Each row was made from one path, in order. Every step used is in the known rows, and no mark comes twice. Write each row's path.
Known rows
simak -> zevoter -> vura: [-0.40  0.05  3.21  2.62  2.98  0.09 -0.48 -0.15 -2.92  1.38  4.21 -1.67
  2.10 -2.49  1.48  0.95 -0.25 -3.72  2.00  3.61 -2.29 -4.49  0.84  2.34
 -2.20 -3.19]
tuveg -> saka: [-1.73 -2.25  1.38  0.35  0.70 -0.21 -0.34  2.18 -3.32 -1.25  4.54  2.26
  1.80 -1.24  3.24  3.52  1.56 -0.40 -3.41  4.84 -2.15 -2.89  1.27 -0.77
 -5.06 -1.18]
kegep -> vura -> zevoter -> gedab -> saka -> simak -> buvi: [ 0.07  2.13 -0.59  1.82 -1.77 -0.23  1.55  3.34 -3.96  1.29  6.18 -1.57
  0.65 -2.70 -1.65  1.83 -0.86 -1.09  2.53  2.69  0.56 -2.95  0.29  1.94
 -2.97  1.62]
rotumib -> zevoter -> gedab -> saka -> simak -> buvi: [-0.28 -0.93  1.37  0.18  0.59  0.88  2.99  2.31 -1.61  2.14  5.64 -1.85
  2.02 -1.16  1.16  4.97  1.19 -5.11  3.85  3.59  0.52 -4.91  1.44 -0.50
 -1.59  2.48]
gedab -> saka -> simak -> zevoter -> puli: [-2.72 -0.43  2.53 -0.60  0.44  4.67  0.71  0.41 -3.77 -0.86  6.60 -1.49
  2.87 -1.15 -1.52  1.92  2.30 -1.33  2.08  5.01 -0.77 -3.89 -1.76  0.04
 -0.10  1.69]
simak -> zevoter -> tuveg -> saka -> gedab: [-0.17 -1.71  1.67 -0.46  1.75  0.22  2.17  1.49 -3.35  0.27  4.95 -2.49
  2.45 -0.21  1.83  0.22  0.08 -5.61 -1.24  6.17 -0.26 -4.43  0.53  1.44
 -2.60 -2.23]
buvi -> simak: [-2.89 -2.76  1.15  3.65  0.70  0.77  1.15  0.74 -6.07  0.40  5.52 -1.59
  0.80 -3.49  1.55  0.29  4.95 -0.61 -0.40  4.41 -2.29 -5.58  1.55 -0.07
 -3.73 -1.57]
gedab -> saka -> simak -> zevoter: [-1.76  0.28  2.82  0.59  0.43  3.89  1.71  0.93 -2.48 -2.05  5.83 -1.31
  2.81 -0.86 -1.35  2.14  1.50 -0.61  1.77  5.06 -0.99 -3.89 -1.80 -1.42
 -1.05  1.62]
rotumib -> zevoter: [-0.19 -1.10  2.29  3.09  1.29 -0.51  1.12  0.83 -0.93  1.43  2.86  0.15
  2.32 -3.59  4.87  3.40  1.68 -3.99  0.74  3.91  0.01 -4.25  2.37 -3.50
 -3.89 -0.05]
gedab -> saka -> tuveg -> kegep: [-3.47 -0.94  1.29 -1.27  0.85  1.17  2.71  1.44 -3.48 -2.33  4.26 -0.35
  1.64 -0.63 -0.81  2.68  4.15  0.29 -0.44  5.31 -0.23 -6.38 -2.05 -2.33
 -2.36  3.53]
buvi -> simak -> saka -> tuveg -> zevoter: [-0.48 -0.45  1.24  2.94  1.45  1.44  4.32  3.68 -5.07 -2.31  6.37 -2.39
  0.45 -1.35 -0.11 -2.35  2.58 -0.01  0.87  5.90  0.45 -5.48 -1.13 -0.84
 -3.35 -0.30]
kegep -> vura -> zevoter -> gedab: [-0.46  0.65 -0.61  2.98 -1.89 -2.41 -0.34  2.34 -4.52  2.78  4.81 -0.76
  0.07 -4.56  1.17  1.68  0.02 -1.46  0.80  1.84  0.10 -2.84  1.45  1.69
 -5.07 -0.44]
kegep -> tuveg -> saka: [-1.04 -2.48 -1.10  2.00 -2.58 -2.41 -0.94  1.81 -2.41  1.76  2.87  2.07
  0.95 -1.00  3.35  0.76  0.98 -0.70 -2.56  4.28 -1.38 -1.51  0.94 -1.20
 -5.61  0.30]
zevoter -> puli: [-3.81 -3.54  1.76 -0.28  0.34 -0.68 -3.18 -0.56 -5.74  2.17  5.75 -0.38
  3.21 -4.16  2.64  1.57  4.12 -3.20 -0.12  4.46 -0.70 -4.74  0.68  1.34
 -2.78 -0.88]
simak -> saka -> tuveg -> kegep -> vura -> zevoter -> puli: [ 0.46  1.66  1.51  0.16 -1.08  0.63  3.01  2.49 -3.82 -0.18  5.21 -0.98
  0.88 -0.80 -1.33 -2.91  0.01 -1.56  1.18  6.32  2.52 -5.18 -3.05 -0.65
 -2.72  0.91]
kegep -> tuveg -> saka -> gedab: [-0.93 -2.14 -1.10  1.48 -3.32 -2.84  0.56  2.12 -2.71  1.27  2.97  0.60
  1.00 -0.12  2.75  0.36  1.00 -0.71 -2.12  4.83 -0.78 -2.14 -0.29 -2.14
 -4.84  2.71]
saka -> gedab: [-2.02 -1.84  2.38  1.21 -1.11 -3.01  1.19  0.82 -3.50 -1.13  3.93 -2.30
  3.36 -2.06  1.95  1.29  2.50 -1.63  0.02  5.45 -0.52 -5.71 -1.02 -2.77
 -3.38  2.30]
simak -> zevoter: [-0.56 -0.32  2.95  1.58  1.42 -1.39 -0.23 -0.31 -2.82  0.04  4.22 -1.02
  4.40 -1.86  2.26 -0.25  0.18 -3.64  0.75  5.17 -0.91 -3.66  1.02 -0.73
 -3.12 -2.91]
kegep -> tuveg -> saka -> simak: [-1.34 -2.03 -1.01  2.95 -3.44 -0.59 -0.13  1.85 -2.42  0.46  3.04  1.16
  0.31 -0.82  2.72  0.65  1.31  0.09 -1.26  4.36 -0.86 -1.92 -0.63 -2.42
 -4.16  0.90]
vura -> zevoter -> gedab -> saka -> tuveg -> kegep: [-2.86 -1.44  0.78 -1.30 -0.44 -1.01  2.27  1.32 -7.21  1.15  4.76 -1.90
 -1.60 -2.54  0.10  2.81  1.99 -3.10  1.76  3.74  0.58 -6.28 -1.35 -0.60
 -2.94  2.77]
buvi -> simak -> saka -> tuveg -> kegep -> vura -> zevoter: [-0.10  1.37  0.51  3.26 -0.64  2.35  5.46  3.14 -5.58 -0.37  5.83 -2.35
 -1.35 -1.26 -1.84 -3.57  1.85  0.26  0.96  5.63  0.73 -5.78 -1.51 -0.59
 -3.07  0.24]
zevoter -> tuveg -> saka -> gedab: [-1.66 -3.99  0.73 -0.55  0.66 -0.24  1.78  2.37 -3.81 -0.01  4.78 -1.75
  0.78 -1.43  2.61  2.53  2.63 -4.13 -3.11  5.68 -0.42 -5.53  0.20  1.55
 -3.74 -0.22]
buvi -> simak -> saka: [-0.26 -1.36  2.20  2.82  0.09  1.78  2.86  1.96 -4.71  0.26  6.91 -1.57
  1.19 -1.65 -0.52 -1.77  2.43 -0.90  0.41  5.87 -1.51 -5.06  0.05  0.88
 -3.74 -1.36]
tuveg -> kegep -> vura: [-2.37  0.59  0.38  1.03 -1.46 -0.07  0.72  2.18 -2.58 -0.66  2.35  1.65
  1.44 -1.90  1.88  2.02  3.02  1.28 -2.49  2.98 -0.35 -5.04  1.15 -1.11
 -4.44 -1.38]
tuveg -> zevoter -> rotumib: [-4.16 -1.85  0.10  1.76  2.01  0.15  0.41  2.68 -3.97 -1.97  2.86  1.20
  1.51 -2.37  4.60  4.28  2.42 -2.74 -2.54  2.76  0.66 -4.58  0.08 -1.83
 -5.22 -3.24]

Write each row's path
[-1.63 -4.36  0.75 -0.23  1.38  0.25  0.30  2.11 -3.62  0.71  4.83 -0.26
  0.78 -2.40  3.37  2.97  2.76 -4.17 -3.51  5.11 -0.97 -5.03  1.48  2.47
 -4.52 -2.44] | zevoter -> tuveg -> saka
[-1.16 -1.32 -0.93  3.54 -0.28 -2.58 -1.15  2.81 -2.97  0.74  1.44  0.58
 -0.78 -3.63  4.25  1.77  0.76 -0.50 -0.31  1.45 -0.31 -2.90  0.94 -0.02
 -4.68 -0.15] | kegep -> tuveg -> zevoter -> vura
[-3.39 -3.10  1.17 -0.88 -1.30  0.75  0.43  1.71 -4.38  1.10  6.82 -1.93
  1.24 -1.54 -0.81  4.66  3.52 -1.65  2.28  3.19 -1.21 -5.27 -0.77  1.77
 -2.37  1.98] | zevoter -> gedab -> saka -> simak
[-0.52  0.75  0.44  3.18 -0.42  2.33  4.83  3.32 -4.26 -0.60  6.05 -2.10
  0.14 -0.43 -2.00 -3.22  3.25  0.94  0.45  5.65  0.09 -5.90 -1.25 -0.03
 -3.13 -0.15] | buvi -> simak -> saka -> tuveg -> kegep -> vura
[ 0.63 -0.46  1.82  0.15  0.78 -2.21  2.49  4.33 -2.78 -2.06  5.67 -1.73
  2.15 -0.48  0.62 -0.50 -0.03 -1.74  1.78  5.59  2.24 -4.93 -2.18 -0.50
 -4.05  0.28] | simak -> saka -> tuveg -> zevoter -> gedab
[-1.67 -0.82  0.38  3.40  1.41  2.68  4.73  3.32 -5.25 -1.18  6.35 -2.26
  0.25 -0.51 -0.46 -1.92  2.92 -1.92  0.47  5.64  0.69 -5.96 -2.00 -0.63
 -3.44 -1.41] | buvi -> simak -> saka -> tuveg -> zevoter -> rotumib
[-2.77 -1.11  2.34  0.70 -0.28  3.38  1.04  1.19 -2.73 -2.22  5.49 -0.49
  2.22 -1.85 -0.82  3.54  3.07  0.67  0.86  4.60 -1.24 -4.48 -1.81 -1.63
 -1.90  2.76] | gedab -> saka -> simak
[-1.02 -2.71  1.68  1.59  0.81 -1.37  0.75 -0.01 -5.76  1.72  3.85 -2.24
 -0.58 -5.77  3.47  1.15  1.06 -5.94 -0.01  4.76  0.63 -5.74  0.35  0.28
 -4.20 -1.54] | vura -> zevoter -> tuveg
[-2.58 -0.42  0.87  0.38  3.44  1.37  1.68  3.41 -3.52 -2.92  4.63 -0.88
  0.46 -2.24 -0.09  4.04  2.51  0.78  0.66  3.39 -0.38 -5.09 -1.57 -0.22
 -2.45  3.22] | gedab -> saka -> tuveg -> zevoter -> vura
[-1.88 -2.37  1.62  0.07  0.30 -0.33  1.98  0.30 -6.26  0.86  2.67 -1.52
 -1.69 -4.78  3.37  1.32  1.84 -5.34 -1.07  4.55  1.14 -7.01  0.20 -0.53
 -3.86 -1.62] | vura -> zevoter -> tuveg -> kegep
[-0.12  1.69 -0.04  4.10 -1.19 -1.19 -0.08  1.75 -3.56  0.88  3.84  0.18
  0.86 -5.04  1.60  0.86 -0.29 -0.18 -0.35  2.77 -0.15 -2.31  1.19 -0.38
 -5.13 -0.53] | kegep -> vura -> zevoter
[-2.23 -1.68  1.62  1.58 -0.40  2.27  0.62  2.18 -3.13 -2.70  4.66  1.29
  1.19 -1.04  2.39  3.08  2.10  0.68 -1.87  5.18 -1.50 -3.68 -0.67 -2.33
 -3.43 -0.57] | tuveg -> saka -> simak
[-2.05 -1.00  2.52  1.35 -0.12  2.84  2.34  0.21 -3.23 -1.39  3.66 -2.95
  1.47 -1.36  1.41 -0.32  2.35 -3.91  1.36  5.42  0.86 -6.75 -1.44 -1.25
 -0.77 -2.97] | saka -> simak -> zevoter -> tuveg -> kegep
[-0.54 -1.02 -0.56  2.79 -2.82  0.03  0.37  1.67 -2.19  0.70  3.15  0.61
  0.89  0.01  2.32 -0.64  0.16 -0.96 -0.56  4.80 -0.67 -1.49 -0.61 -2.23
 -3.45 -0.16] | kegep -> tuveg -> saka -> simak -> zevoter
[-3.10  1.02 -0.45  1.69 -1.78  1.33  1.91  1.50 -4.22  0.69  2.10  1.28
 -0.69 -2.11  1.56  2.08  1.98 -1.37 -2.34  2.81  0.50 -5.37 -0.11 -1.44
 -4.64 -1.95] | tuveg -> kegep -> vura -> zevoter -> rotumib
[-2.94 -4.04  1.42 -0.80  0.45 -0.13  1.14  0.77 -3.89  0.62  2.97 -1.09
  0.37 -2.80  3.21  2.09  4.48 -4.59 -2.49  4.75  0.24 -7.99  0.82  1.11
 -3.76 -2.83] | zevoter -> tuveg -> kegep
[-2.41 -2.26  1.24 -1.34 -0.65 -0.39  0.93  2.19 -4.12  0.86  7.33 -2.31
  2.29 -0.56 -1.54  4.00  2.37 -2.64  3.02  3.97 -1.06 -5.69 -0.58  2.31
 -1.77  2.05] | zevoter -> gedab -> saka -> simak -> buvi
[-1.61 -2.42  1.24  2.82  2.14  2.00  2.39  0.66 -6.00  1.70  6.11 -3.91
  0.98 -2.70  0.89 -1.75  3.48 -4.55  0.37  5.03 -1.35 -5.81  1.85  2.44
 -2.35 -3.81] | buvi -> simak -> zevoter -> tuveg
[-2.04 -2.14 -0.06  0.36 -0.36  0.37  1.30  2.00 -2.96  1.22  3.05 -0.78
  0.38 -2.91  2.11  1.72  3.74 -2.94 -2.78  3.61  0.62 -6.66  1.38  2.16
 -4.04 -2.72] | zevoter -> tuveg -> kegep -> vura
[-0.89 -1.89 -1.15  1.78 -3.43 -0.86  0.12  1.92 -2.93  2.17  3.98 -0.22
  0.34  0.40  1.87 -0.03  0.45 -1.93  0.39  4.05 -0.51 -1.84 -0.29 -0.52
 -3.39 -0.04] | kegep -> tuveg -> saka -> simak -> zevoter -> gedab
[-2.18  1.11 -0.09  2.32 -0.62 -1.36  2.49  1.70 -4.16 -1.29  2.31 -0.99
  0.10 -2.38  0.96 -0.39  2.69  0.00  0.04  4.58  1.55 -6.33 -1.62 -3.60
 -3.44  0.94] | saka -> tuveg -> kegep -> vura -> zevoter
[-1.64  0.39  2.85  1.21  1.46  4.84  1.66  0.91 -2.58 -1.29  5.71 -1.72
  1.37 -1.32 -1.78  2.96  1.25 -0.64  2.65  4.09 -1.87 -4.46 -1.85  0.69
 -0.41  1.36] | gedab -> saka -> simak -> zevoter -> vura
[ 0.92 -1.66  1.13  1.56  2.14  2.00  3.48  2.65 -0.85  0.81  4.12 -1.07
  1.04 -1.54  3.95  3.39  0.69 -6.49  0.25  5.20  1.08 -5.01  2.07 -0.90
 -2.37 -0.91] | rotumib -> zevoter -> tuveg -> saka -> simak -> buvi
[-1.65 -1.95  1.40 -0.13 -0.07 -0.76  1.38  2.74 -3.71 -1.94  4.55  0.35
  2.00 -0.10  2.33  2.87  1.59 -0.25 -2.96  5.59 -1.52 -3.73 -0.15 -2.01
 -4.09  1.73] | tuveg -> saka -> gedab
[-2.17 -1.66  1.03 -0.11 -0.10 -1.80  1.44  1.26 -6.82  1.82  5.59 -2.49
 -0.75 -3.38  0.23  2.56  1.33 -3.69  2.58  3.88  0.33 -5.20 -1.11  0.03
 -3.22  2.87] | vura -> zevoter -> gedab -> saka -> tuveg
[-3.13 -1.70  1.15  3.08  0.06  0.04  0.88 -0.84 -5.80  2.07  3.51 -0.39
  0.07 -3.87  2.75  2.05  1.06 -5.74 -0.36  4.14  0.05 -5.28 -1.25 -1.91
 -4.60 -1.98] | vura -> zevoter -> rotumib
[-2.32  1.22  0.10 -0.12  0.09  1.61  3.29  2.22 -3.88 -1.67  4.24 -0.41
  0.08 -1.52 -1.70  2.03  2.49  1.05 -0.06  4.33  0.50 -5.25 -1.95 -1.97
 -2.73  3.87] | gedab -> saka -> tuveg -> kegep -> vura -> zevoter
[-1.84 -1.55  0.75 -0.65  0.68  0.71  3.48  2.22 -2.42  2.27  4.11 -1.14
  0.40 -0.97  1.76  4.95  3.30 -4.29  2.13  3.16  0.79 -6.04  1.04 -1.43
 -2.29  3.02] | rotumib -> zevoter -> gedab -> saka -> tuveg -> kegep
[-3.28 -1.51 -0.79 -1.46 -0.93 -0.70  1.64  2.89 -4.22  1.55  5.79 -1.45
  0.68 -0.50 -1.69  3.50  3.82 -0.74  1.03  2.80 -0.17 -5.65 -0.52  2.16
 -3.03  2.78] | zevoter -> gedab -> saka -> tuveg -> kegep -> vura
[-0.19 -1.04  2.25  2.41 -0.54  1.37  4.27  2.45 -4.89 -0.44  6.98 -3.12
  1.19 -0.83 -1.17 -2.26  2.38 -0.85  0.80  6.55 -1.03 -5.59 -1.07 -0.14
 -3.06  0.90] | buvi -> simak -> saka -> gedab
[-1.79  0.95  1.00 -0.24 -0.11  5.56  3.24  2.01 -2.25 -1.37  5.14 -1.53
  1.21 -0.44 -2.08  1.91  1.96 -0.64  0.44  4.20  0.12 -4.65 -1.27  0.68
 -0.90  0.78] | gedab -> saka -> simak -> zevoter -> tuveg -> kegep -> vura
[-0.41 -0.83 -0.43  3.44 -1.83  0.88  0.19  1.69 -2.27  1.44  2.99  0.32
 -0.45 -0.44  1.85  0.25 -0.14 -1.06  0.29  3.73 -1.43 -1.97 -0.54 -0.14
 -2.73 -0.35] | kegep -> tuveg -> saka -> simak -> zevoter -> vura
[-2.46 -0.83  2.83  1.73 -0.26  2.39 -0.62 -0.73 -4.38 -0.39  5.42 -2.50
  3.20 -2.13  1.01 -0.54  2.20 -3.13  2.89  5.27  0.19 -4.72 -1.57 -1.19
 -0.15 -1.86] | saka -> simak -> zevoter -> puli
